Known rows, with every step that occurs
tupen/molif: [  5.4  -6.2  -1.1  10.0  -7.7  -2.8  -7.9  -1.2   1.4  -5.2   5.6  -6.7
  10.2   8.0 -11.4   5.4   7.5   4.8  -0.1   1.5  12.1  -2.7]
fodemes/vuma/tolu/tupen/molif: [ 17.5  11.2  -1.5  -6.2 -12.3   7.9 -15.1   3.3   2.9 -17.5   5.1  16.9
 -41.0  16.9  -1.5  10.7  14.0  -0.1   1.8   1.6   2.6  -3.2]
tolu/fodemes/vuma: [ -8.6   6.6   7.0  -2.3   7.0 -11.9 -22.4   1.5  -2.8  -2.4   3.3   5.9
 -14.1   2.8   8.8   1.5   2.2  -9.0   3.7  -9.4   9.1   1.4]
rigaf/fodemes/vuma/tolu: [  7.3  11.8  -2.2   5.5   0.0  15.4  -7.3   3.5   0.4 -13.3  -4.8  26.3
 -32.6  18.4  -5.9  21.7   3.2   5.4   3.0  -3.9  -1.7   6.9]
molif/vuma/tolu/fodemes: [  9.8   4.5   4.2 -13.2   2.3   6.5  -3.6  -6.6  -0.7  -0.1   1.2   3.6
   0.2  15.7  -9.3  10.5   9.6 -45.2  -0.2 -14.7  13.1   3.2]
vuma/molif/tolu/fodemes: [ -1.9 -17.0   4.9  -0.5  12.0   1.1  -6.0  -9.7  -2.1  17.9   2.7   7.8
  16.6  -0.4  -9.3  -1.6   6.6 -73.7   3.4  -8.0 -26.3   7.2]
molif/fodemes/tolu/tupen/vuma: [  2.1 -16.1  19.2   7.7 -13.7  -0.2   9.2   6.6   6.1  -5.1   0.1  14.3
 -15.9  16.9  -4.5  -1.6  -9.0  -0.7   5.4   0.2 -11.5  -8.7]
rigaf/fodemes/vuma: [  2.9   7.4   3.8   9.6   4.7  10.0 -12.8   6.8   0.5 -11.6  -8.4  21.4
 -23.3  12.0  -1.5  17.5   0.8   7.0   5.5  -2.2   1.9   2.8]
tupen/vuma/molif/tolu/fodemes: [ -3.2 -13.4   0.1   1.2   4.7  -0.7 -11.0  -1.1   0.2   3.9  10.4   8.9
  17.4   2.5  -2.9  -5.5 -16.3 -47.9  -0.9  -6.3 -12.1   6.1]
fodemes/tolu/tupen/molif/vuma: [ 23.8  -7.8  11.8  -4.7   1.1  -0.1   2.4  -0.8  11.3  -7.8   0.9  10.8
 -12.0  25.5 -13.6   6.0  17.5 -43.0   4.8   3.7   7.6  -9.7]
rigaf/fodemes/tolu/tupen/vuma/molif: [  1.3  -9.6   4.3   6.7   2.7  12.1   5.8   4.8   7.6  -3.7  -5.8  24.5
 -16.1  24.1 -15.0   7.0   2.7 -19.9   1.7   2.2 -13.5  -2.8]
rigaf/fodemes: [ -6.0  -0.9   2.8  11.8   2.4   9.5   3.1   3.0  -0.2  -1.1  -9.0   9.9
  -6.6  11.5 -10.2  10.9   3.3  11.1   1.4  -2.5   0.6   0.9]
fodemes/vuma: [ 11.4  10.6   1.4  -2.4   2.5   0.5 -20.0   4.6   0.9 -12.7   0.7  14.7
 -20.6   1.2  11.1   8.4  -3.2  -5.6   5.2   0.3   2.4   2.3]
fodemes/vuma/molif/tolu: [ 18.8  -2.2   2.2  -3.0   9.6   7.7 -21.6  -1.9   1.0  -2.1   1.4  23.6
  -8.9  -0.4   3.4   9.7  -0.5 -61.6   8.3  -1.1 -22.4   8.1]
tolu/tupen/vuma/molif: [ -6.6  -9.5   0.6  -4.2 -11.2   7.6  -4.7   8.2   2.6  -1.5   0.7   4.2
  -9.7   6.5  -3.7 -12.4   1.2  -4.7  -4.0   4.3  -9.9 -12.0]
fodemes/vuma/tolu: [ 16.3  16.1  -6.3  -7.8  -3.0   7.6 -13.1   0.4   0.8 -15.1   5.2  20.4
 -31.9   8.6   5.9  13.7  -0.2  -8.1   2.3  -1.9  -2.4   7.4]
tupen/vuma/molif/tolu: [  5.7 -12.6  -2.8   1.4   2.4   5.3  -7.6   0.0   2.0  -0.3   8.8  11.7
  16.1   1.1  -3.0  -2.6 -18.9 -44.7  -0.6  -1.3 -16.0   6.3]
tupen/fodemes/vuma/tolu: [ 13.7  16.4  -9.1  -3.9 -10.9  11.3 -11.4   2.6   2.8  -6.4   4.3  13.8
 -32.6  19.1   6.3  30.0   6.7   1.5   2.9  -2.1  -2.6  17.3]
tolu/fodemes: [-17.7  -1.9   5.8  -0.3   4.9 -12.2  -6.3  -2.4  -3.5   7.8   2.8  -5.5
   2.3   1.9   0.2  -5.0   4.5  -4.9  -0.6  -9.5   7.7  -0.6]
vuma/molif/fodemes: [ -9.3 -21.9   4.6  10.1 -10.5  12.3  -2.3  -1.6  -3.7  13.2  -4.8   4.0
  15.5  -2.9 -10.5   0.4  -1.2 -22.4   3.1  -4.3 -34.2   0.9]
vuma/tolu/fodemes: [ -7.7   5.0  -4.9  -6.9  -3.5  -0.9   3.4  -7.2  -2.8   3.5   7.9   2.9
 -12.1  11.4  -6.5   2.5   7.4  -7.4  -4.1 -10.3  -0.4   6.0]

Rows
[ 21.0   5.2   0.7 -13.1  -0.4  14.6   0.5  -5.3   1.7  -4.8  -0.3   6.9
  -1.5  14.0  -8.8  13.8   7.0 -42.7   0.2  -8.7   7.7   3.5]
molif/vuma/tolu
[ -1.4 -24.2  10.1   5.3  -8.4  10.9   4.5  -1.4   2.4  11.1  -5.0  13.3
  -0.2   8.0 -13.1  -0.5   5.8 -38.1   4.9  -0.4 -37.9  -3.3]
vuma/molif/fodemes/tolu/tupen
[  0.1 -23.1   5.9   8.2  -4.1   9.6   2.7  -4.2   1.4  11.0  -2.6  13.4
  11.4   4.3 -11.9   3.6  -2.7 -42.1   5.4  -2.8 -37.4   4.0]
vuma/molif/fodemes/tolu
[  9.9  -0.6  15.6  -2.2  15.6 -11.3 -13.8  -4.1   0.1   1.0   5.9  15.4
 -11.1   5.5   5.6   4.4   1.2 -53.7   8.7  -9.0   0.0   6.0]
molif/tolu/fodemes/vuma
[ -7.9   4.5  -7.9  -3.8  -7.5  -2.4  -3.7   0.7  -0.4  -7.7  14.5   5.0
  -5.8  11.5  -0.3  -1.7 -15.8   5.6  -7.1  -8.2   8.7   5.0]
tupen/vuma/tolu/fodemes
[ 12.2   2.9  -2.5   0.2  -0.4   2.0   5.4  -1.0   8.4   2.9   2.9   9.1
 -12.2  21.8  -0.2  23.2   5.0 -18.0   4.2   1.5  -5.1  15.2]
tupen/fodemes/tolu
[  6.8  -7.4   9.0  11.0   1.3   6.5   7.7   2.8   8.0  -6.5  -6.3  18.2
 -20.3  29.1 -19.3  12.3  15.5  -6.1   4.0   3.2   1.1  -6.0]
rigaf/fodemes/tolu/tupen/molif
[  9.5  12.6  -3.2   0.5  -6.4   5.8 -17.1   6.0   3.0  -4.5   0.6   9.1
 -23.5  13.1  10.4  25.3   4.3   2.6   5.4  -0.3   1.3  13.7]
tupen/fodemes/vuma
[ 13.3  -8.1  14.0  -3.8   0.4  -0.8   2.8   3.4   5.3  -4.0   4.6  12.4
 -14.7  10.6  -0.3  -6.5  -1.2 -33.2   2.9   2.2  -2.5  -6.6]
molif/tolu/tupen/vuma
[  9.2  -9.3   2.4  -6.3   0.7   1.9   4.0   2.6   9.9  -4.5   4.4  17.7
 -13.4  16.5  -5.0  -5.0  -1.1 -35.5   0.3   5.8 -14.1  -5.1]
fodemes/tolu/tupen/vuma/molif
[  9.4 -16.1   1.0  -0.4   8.8   8.8  -2.0  -8.2   0.2  12.8   0.8  11.2
  14.7  -2.1  -9.0   1.5   3.6 -70.8   3.9  -1.8 -30.5   7.5]
vuma/molif/tolu
[  7.1   5.5  -7.5   0.3  -5.7  12.2 -20.2   3.5   1.9   2.3  -0.4  11.0
 -13.9  10.4   5.3  25.0   6.8 -18.4   4.7  -0.7 -14.5  15.7]
tupen/fodemes/vuma/molif
[  8.0 -15.8   4.2  -2.7  -0.7  13.2  -0.2  -3.4   2.9  16.0  -2.0  10.3
  -2.2   9.0  -9.5   5.5  17.3 -61.6   4.1   0.8 -31.5   4.2]
vuma/molif/tolu/tupen/fodemes
[  5.7  -2.3   4.5   9.4   9.9   6.1   9.2  -0.2   6.1  -3.7  -6.1  21.5
 -11.6  20.6 -12.2  15.0   1.3 -13.7   4.3  -0.4  -4.5   4.5]
rigaf/fodemes/tolu
[ 18.6 -10.9   7.0   9.8   0.5  -3.8  -4.6  -5.4   3.2  -2.9   8.2   1.7
  10.5  10.3 -12.7   8.1   7.3 -32.5   4.5   0.2   5.8   1.0]
tupen/molif/tolu
[ 19.3   5.7   3.8 -15.2  -9.8  18.7   2.2  -0.5   4.3  -2.0  -3.5   5.7
 -18.7  25.3  -9.5  18.0  20.7 -34.0   0.5  -6.0   7.3   0.1]
molif/vuma/tolu/tupen/fodemes
[  4.9 -14.6  15.9  10.3  -6.2  -0.9  10.4  -0.5   3.7   0.4  -1.3  12.7
  -4.4  10.5  -5.4   5.7  -8.4 -11.4   7.7  -2.8 -15.5   0.4]
molif/fodemes/tolu
[ 13.2  -2.6   2.2  -0.5  -5.6   2.8 -10.6  -6.5   0.8  -5.2   6.9  -3.8
  10.6  20.2 -18.7  13.8  15.4 -32.0  -0.1 -10.3  21.9  -0.2]
tupen/molif/vuma/tolu/fodemes
[ -2.5   0.4   4.9  -3.5 -14.6   6.6   2.7   7.4   3.9   4.5  -4.6  -1.8
 -27.5  16.8  -0.9   6.4  21.6  13.6   0.2   4.1  -1.6  -5.1]
tolu/tupen/fodemes
[  5.9  10.1   1.8   2.7  -4.1  16.8  -5.7   6.1   1.6 -13.1  -7.1  26.2
 -43.1  22.2  -6.5  17.2  11.4   9.4   2.8  -1.6  -2.1  -0.5]
rigaf/fodemes/vuma/tolu/tupen
[ 19.0   3.6   5.6 -16.6  -5.7  16.0   2.7  -1.7   3.1  -5.0  -3.5   6.9
 -15.2  18.8 -10.6   8.3  17.1 -37.7  -0.4  -5.7   7.2  -5.9]
molif/vuma/tolu/tupen
[ -3.9  -2.5   5.0  -4.1 -11.7   0.8  -1.3  10.8   3.6  -8.7   1.9   2.3
 -18.9   8.9   1.2 -11.9  -1.1  16.6  -3.5   4.7   6.1 -14.1]
tolu/tupen/vuma
[  6.6  -0.8   9.3   6.3 -17.0   8.6  -6.7   3.3  -1.8  -9.2   0.1  17.7
 -24.9   8.9   1.4  12.7  -6.8   7.9   6.4  -6.2 -13.4   2.8]
molif/fodemes/vuma/tolu
[ 10.2  -6.5   6.0  15.1 -20.9   4.4 -13.2   1.2  -0.2 -12.4   5.6   7.3
  -9.7  14.7 -10.6  15.5   2.2  11.3   5.0  -3.6   1.7  -0.6]
tupen/molif/fodemes/vuma/tolu
[-11.2  -0.4   2.6  -2.4   7.4  -5.5 -25.8  -1.2  -4.1   4.5   2.3   8.1
  -4.2  -0.1   3.9   1.0   4.5 -30.8   3.2  -9.8  -6.4   3.8]
tolu/fodemes/vuma/molif
[ 15.2  -7.2  13.2   7.2   3.9  10.1   4.3   2.3   9.0  -8.1  -8.7  18.8
 -15.5  32.5 -21.2  16.9  17.5 -27.3   5.6  -0.1   7.5  -7.0]
rigaf/fodemes/tolu/tupen/molif/vuma
[  4.3  -4.1   9.4   6.0   5.0   7.7  11.9   3.3   7.5  -3.7  -9.2  21.5
 -25.4  24.9 -13.3   9.5  11.6  -8.8   4.1   2.4  -5.2  -4.8]
rigaf/fodemes/tolu/tupen
[  3.8   5.9 -11.4  -3.8 -10.8   5.4   0.8   2.2   1.8 -12.9  12.7   8.6
  -7.4  10.5  -0.7   1.3 -18.9   9.1  -6.7  -2.0   3.5   5.2]
tupen/vuma/tolu
[  4.1  -6.8   3.7   1.9 -25.9  10.7   8.2   0.0   1.2  -4.6   3.3   3.9
 -25.1  21.4 -17.5   4.0  18.1  13.1  -1.9  -0.6  -5.0  -8.6]
vuma/tolu/tupen/molif/fodemes
